Each row was made from one walk, in order. Every step used is in the known rows, and no mark comes twice. Write each row's walk.
In the rows, zero is written as 128.
Known rows:
q -> k: [104 143 125 154 130 104 126 159 142 134 130 101 128 127 117 131 134 153
 127 123 127 181  96 127 109 103 129 137 117 117 143 152 122 146 140 153
 118 129 120 131 106 126 151 129 130 139 139 115 148 157]
r -> e -> q -> k: [122 155 133 161 181 130 106 183 165  86 109 103 122 138 120  90 138 139
 116 148 153 208  91 112 118 124 129 127 106 133 140 147 112 147 158 134
 119 121 144 107 143 142 151 134  90 127  52  88 146 104]
t -> k: [151 133 144 144 116 105 125 136 111 141 118 110 145 146 130 144 146 170
 157 119 144 128 100 126 141 126 154 159 138 113 116 147 143 126 147 182
 142 145 130 153 138 123 119 124 116 141 152 134 150 187]
c -> v -> k: [129 132  67 147 122 154 168 143  96 150 144 127 160 112 126 142 103 132
 107 129 136  99 152 180 110 126 140 137 155 104 118 160 137 127  97 122
 135 111 102 115  94 144 119 115 121 119 129 116 111 135]
c -> v -> s -> m: [164 140  86 128 124 121 142 112  49 109 140 147 125 150 132 137 103 136
  82 193  97 148 131 160 120 114 184 155 178 106 125 124 139 153  81 122
  95 121 118 121 111 142 144 134 141 156 136 104 140 147]
e -> q: [142 167 127 128 161 132 140 179 143 114 130  79 125 128 111 124 116 122
 152 162 140 155  84 140 158 145 141 135 122 102 108 134 129 146 131 170
 122 113 139 131 145 133 130 127  97 138  57 116 108 141]
q -> k -> t -> b: [ 93  85 144 162 119  83 136 166 159 139 139  54 142 129 123 109 162 125
 116  93 107 211 122  83 113 116 134 137 148 125 112 135 141 119 121 140
 124 115 168 112 139  95 127 122 117 115 128 132 153 144]
g -> t -> b: [130 128 169 119 147  71 137 115 163 112 138  75  96 158 128 160 145 114
 145 153 133 142  89  95 133 130 129 119 142 118  91 109 145 126 158 147
 158 150 125 142 131 123 109 147  99 115 106 122 137 126]
v -> s: [152 137 116 123 144  97 146 138  85 125 143 121 108 112 102 135 122 107
 128 163 113 130 116 175 143 119 190 142 137 114 102 136 134 142 126 162
 123 126 134 123  95 122 136 153 128 142 117 149 138 170]
z -> k: [123 147 127 111 126 120 136 137 112 152 144 115 140 107 117 141 121 112
 124 137 142 118 100 142 140 141 127 115 159 113 124 181 113 141 150 166
 142 109 114 140 131 142 133 126 122 165 117 103 158 153]
z -> g: [122 136 163 128 126 141 136 141 148 154 162 116 118 127 130 184 132 113
 130 148 106 148 124 128 150 122 155 120 116 108 139 127 124 155 130 145
 131 145 108 148 113 126 143 125 129 163  91 138 136 136]
c -> v -> k -> z -> g: [110 107  97 139  92 171 131 151  92 190 138 170 145  92 132 146 119 119
 111 102  97  95 192 185 101 120 137 158 128 116 148 116 136 140  54  88
 136 144 108 127 108 127 124 101 144 115 119 156  95  95]
v -> k -> z -> g -> t -> b: [119  86 150 134 114 109 106 111 151 177 138 111 104 108 120 157 153  97
 131 107 104 108 171 123 130 110 151 146 103 109 123  67 144 132 103  90
 170 202 138 148 117 109  95 139 112  98 116 167  96  77]
q -> k -> z -> g -> t: [ 70 113 149 122 110 105  90 137 156 153 122 153  86 118 131 145 131 132
 138 105  84 182 132 108 109  94 122 126  47 114 171 104 126 159 128 110
 118 186 112 140 129 124 135 126 132 107 127 149 138  85]
z -> k -> m: [127 117 127  69 122 116 134 132 153 184 163  97 131 115 101 140 127 132
 110 131 122 138 123 119 154 131 142 106 157 102 102 158 124 121 136 164
 129 117 127 163 122 124 121 123 147 146 124 113 142 143]
r -> c -> v -> s: [140 136  89 126 141 145 169 120  25  97 125 155 120 130 124 102 111  76
  91 154 105  79 136 180 124 142 119 126 175 141 118 101 129 111 106 105
 107  95  99 103 114 127 146 156 166 131 130 147 151 129]
q -> k -> r: [112 124 131 137 113 102 115 122 171 130 130 133 132 104 127 109 128 155
 144 107 136 135 131 117  98 105 105 137 109 134 145 164 118 129 142 140
 120 124 136 122 108 122 139 124 144 127 186 123 116 159]
c -> v -> k -> z -> g -> t -> b: [113  82 118 125 107 133 115 123 111 169 143 135 121 118 137 146 141 108
 104 112  94  93 189 138  92 120 113 134 141 120 124  87 149 121  78  70
 157 176 113 129 128 125  87 118 122  76 102 151  98  54]
g -> t -> k: [133 141 151 120 122  93 116 112 120 134 115 118 120 169 133 155 132 170
 157 132 146 138  91 101 152 125 151 113 109 104 110 133 148 124 169 164
 141 164 129 149 145 133 103 137  99 122 162 129 161 164]
r -> e: [143 152 167 149 168 123 140 132 154 100 122 141 110 156 124 156 139 117
 142 158 150 165  89 110 140 139 165 132 127 167 123 126 126 150 163 148
 158 126 120 134 115 149 155 129 110 156  92 120 146 136]
r -> c: [130 151 142 140 135 138 163 123 116 107 119 116 114 145 129 143 124  80
 146 134 119 112 101 135 157 149 107 130 115 142 133  94 120 127 152 137
 133 119 108 138 126 128 155 145 156 157 144 142 142 136]
e -> q -> k: [112 157 104 144 151 121 115 192 147 115 123  73 131 124 113 102 122 140
 125 138 130 186  88 137 119 118 113 141 101  96 138 158 117 141 136 162
 103 117 139 114 144 122 138 127 108 124  76  97 129 133]
g -> t: [117 156 144 107 141  92 151 116 147 114 131 115  99 147 124 175 109 125
 163 157 125 156  83 111 145 127 147 104  96 107 113 123 138 145 163 150
 139 142 115 142 119 142 126 142 105 132 120 122 142 142]
r -> e -> q -> k -> m: [122 124 128 127 174 130  99 185 209 116 127  85 109 139 104  97 140 157
 101 136 139 234 106  93 131 113 142 114 100 118 129 128 120 128 150 140
 113 131 153 130 133 125 138 127 113 114  67  98 129  95]
s -> m: [156 155 153 145 118 111 137 106 136 124 131 102 125 161 135 170 120 136
 139 165 115 172 101 105 154 122 178 167 131 117 141 118 136 169 129 150
 114 152 131 160 119 140 158 125 131 185 148 105 140 158]
t -> b: [144 128 161 141 143  88 142 149 153 127 147  63 123 142 119 142 156 111
 134 144 127 134  98 114 126 138 138 157 179 136  99 125 144 139 140 166
 160 136 131 143 120 113 129 130 116 139 101 124 129 158]

Write each row's walk:
[112 135  86 124 127 163 123 138 113  79 114 136 157 118 148  61 112 115
 109 106 139  89 144 145  80 139  27 113 142 141 153 136 102  96 117  88
  89  70 120  92 167 124 139 125 156  99 128 105 113  89]	e -> q -> k -> r -> c -> v
[149 151 159 119 169 140 119 133 189  88 119 139 118 122 129 114 121 122
 157 152 170 131 115 109 142 153 134 115 127 158 114 134 116 133 151 133
 143  98 158 120 142 143 130 128  91 135  82 118  87 123]	k -> r -> e -> q
[114 139 109 143 131 109  99 206 151 132 104  97 121 109 111  83 128 143
 146 121 108 186 109 142 117 121 103 182  94 125 146 124 126 158 107 152
 108 136 156 125 152 115 140 111 119 110  83 137 105 115]	e -> q -> k -> z
[137 118  76 128 104 150 156 107 122 145 146 159 167  95 135 128  98 131
 126 111 151  47 174 170  96 132 117 129 155 129 123 170 132 113  87 107
 130 103 121 109  90 140 105 106 133 114 179 129  82 141]	c -> v -> k -> r
[172 123 104 115 103 149 144  52  52  84 125 190 129 141 148  97 107 102
  90 152 112  62 175 147 129 136 125 145 179 158 141  92 124 115  96  77
  87 110 124 115 114 135 149 144 186 149 195 127 122 124]	k -> r -> c -> v -> s -> m
[129 107 170 138  88 130  85 144 112 191 115 144 126 128 135 150 160 158
 144 100 100 128 147 120 143 121 154 177 106 133 142 100 139 134 106 149
 135 175 131 169 151 108 127 110 138 136 145 174 141 146]	t -> k -> z -> g
[117 125 157 148 144 115 107 112 191  99 114 160 118 129 134 110 148 157
 126 114 156 156 129  88  94 110 121 123 110 176 150 157 116 133 165 123
 138 121 139 118 102 138 152 128 133 134 162 116 129 131]	q -> k -> r -> e
[164 130 159 135 154 143  87 127 156 102  99 142 144 148 139 101 147 173
 157 128 181 112 122  96 149 152 139 133 137 156 113 141 125 112 153 146
 141 120 163 128 171 131 110 124  90 123 114 121 112 145]	t -> k -> r -> e -> q
[143 135 174 126 153 127 128  96 179  96 127 169 109 140 138 141 138 128
 154 139 158 118 118 101 136 137 148 123 133 178 123 138 122 137 159 132
 156 116 135 132 106 146 141 122 121 149 145 131 107 143]	k -> r -> e
[136 109 148  84 112  84 114 105 160 158 137 101 112 164 120 154 143 185
 140 121 127 161 101  79 160 114 162 100 114  85  93 122 157 100 156 162
 124 168 142 167 142 115  84 131 127 110 173 141 153 155]	g -> t -> k -> m
[124 106 154  92  92 165 109  41  83 122 129 198 136 145 175 147 128 131
 115  98 134  40 180  99 113 139  62  73 129 134 149 103 123  75 132  71
 119 130  94 124 169 125 105 133 161 108 185 145 150  95]	z -> g -> t -> k -> r -> c -> v
[121 131 172 114 118 120 103  98 120 155 132 129 122 150 143 183 144 161
 136 127 131 136 117  93 148 115 150  92  87  90 133 122 135 127 159 141
 135 178 111 148 146 130 105 140 115 135 137 134 164 137]	z -> g -> t -> k
[146 113  73  82 111 158 144  73  28 114 137 190 145  90 134  73 106  78
  83 127 131   4 181 188 111 150  76  85 198 150 122 152 102  92 109  87
 113  74 106  93 132 131 126 145 190 132 163 128 138 117]	z -> k -> r -> c -> v -> s
[114 139 131 155 165 128  85 194 168 101  84 130 109 126 115  76 142 143
 135 129 127 205 104 119 104 128 122 163  92 160 146 105 116 157 130 126
 124 143 155 120 154 135 153 115  99 108  66 122 119  82]	r -> e -> q -> k -> z
[ 93 127 173 101 114 117 111 120 155 150 129 157  80 127 131 179 126 108
 161 129  82 145 128 113 144 122 140 120  62 119 141  84 133 152 117 118
 141 170 114 154 134 130 122 128 122 131 107 166 118 102]	k -> z -> g -> t
[105 111 124 113 127  96 123 150 184 153 153  90 116 127 107 129 135 169
 111 111 106 206 118  97 124  91 144 127 121 100 131 142 133 121 134 155
 106 139 138 150  97 109 133 123 154 117 145 124 132 146]	q -> k -> m
[142 127 190 103 150 147  66  87 170 108 121 161 113 135 155 130 142 161
 148 130 171 119 136  72 152 137 135  81  83 127 129 117 120 111 170 106
 139 159 141 130 174 135  97 144  82 123  89 121 124  94]	z -> g -> t -> k -> r -> e -> q
[153 129  84 131 157 183 138 123 134 102 121 160 160 106 136  93 110 129
 113 139 176  84 164 155 113 150 119 116 158 145 117 160 121 111 103  84
 141  87 137  90 124 153 106 116  92 109  94 101  67  95]	c -> v -> k -> r -> e -> q
[145 125 107 137 108 155 158  70 129 138 130 141 151 100 127 120 118  86
 148  92 153  27 173 153 152 138 110 128 119 145 132 121 117 107 133 102
 151 132 130 124  90 123 128 149 164 141 208 150  88 133]	v -> k -> r -> c
[130 138  76 153 121 177 178 114  63 128 128 133 157 121 133 119 108  86
 111 122 133  63 147 185 118 142 101 129 152 131 138 121 125 109 109  96
 132 112  94 109 105 138 134 131 152 125 156 128 122 108]	r -> c -> v -> k
[ 86 131 104 145 136 123 132 198 141 123 125  69 150 113 116  99 108 131
 135 112 113 217 104 114 149 124 133 115  94  96 128 149 132 133 115 142
  88  87 170 101 163 111 128 117  93 114  78 115 144 134]	e -> q -> k -> t
[141 120 148 146  95 102  96 154 105 163  93 134 128 142 124 132 154 169
 169 101 115 126 120 131 135 134 147 191 123 146 125 109 149 135 111 173
 136 159 147 163 153 116 121 108 137 125 164 168 130 173]	t -> k -> z
[106 110  75 152  98 184 198 115  70 135 122 135 174 119 141 123  99  77
 112  93 108  94 172 163 141 156 123 106 145 135 124 118 135  96  83  71
 114  83 125  93 120 121 120 124 147 123 159 144 133 112]	r -> c -> v -> k -> t
[123 126 105  87 100 167 141  90  78 122 136 174 157 109 154 103 110  87
 102 111 145  16 161 156 101 165  42  90 195 162 134 158  93  93 122  93
 126  72  91 117 155 142 131 118 179 137 165 107 140 113]	z -> k -> r -> c -> v
[120 108  78 125 108 140 129 103  52  93 124 178 138 102 136  67 115 111
  77 104 118  65 174 168  83 116  72 114 152 150 148 127 110  96 106  79
  89  89 115  83 112 114 146 148 189 106 186 139 134 123]	q -> k -> r -> c -> v -> s
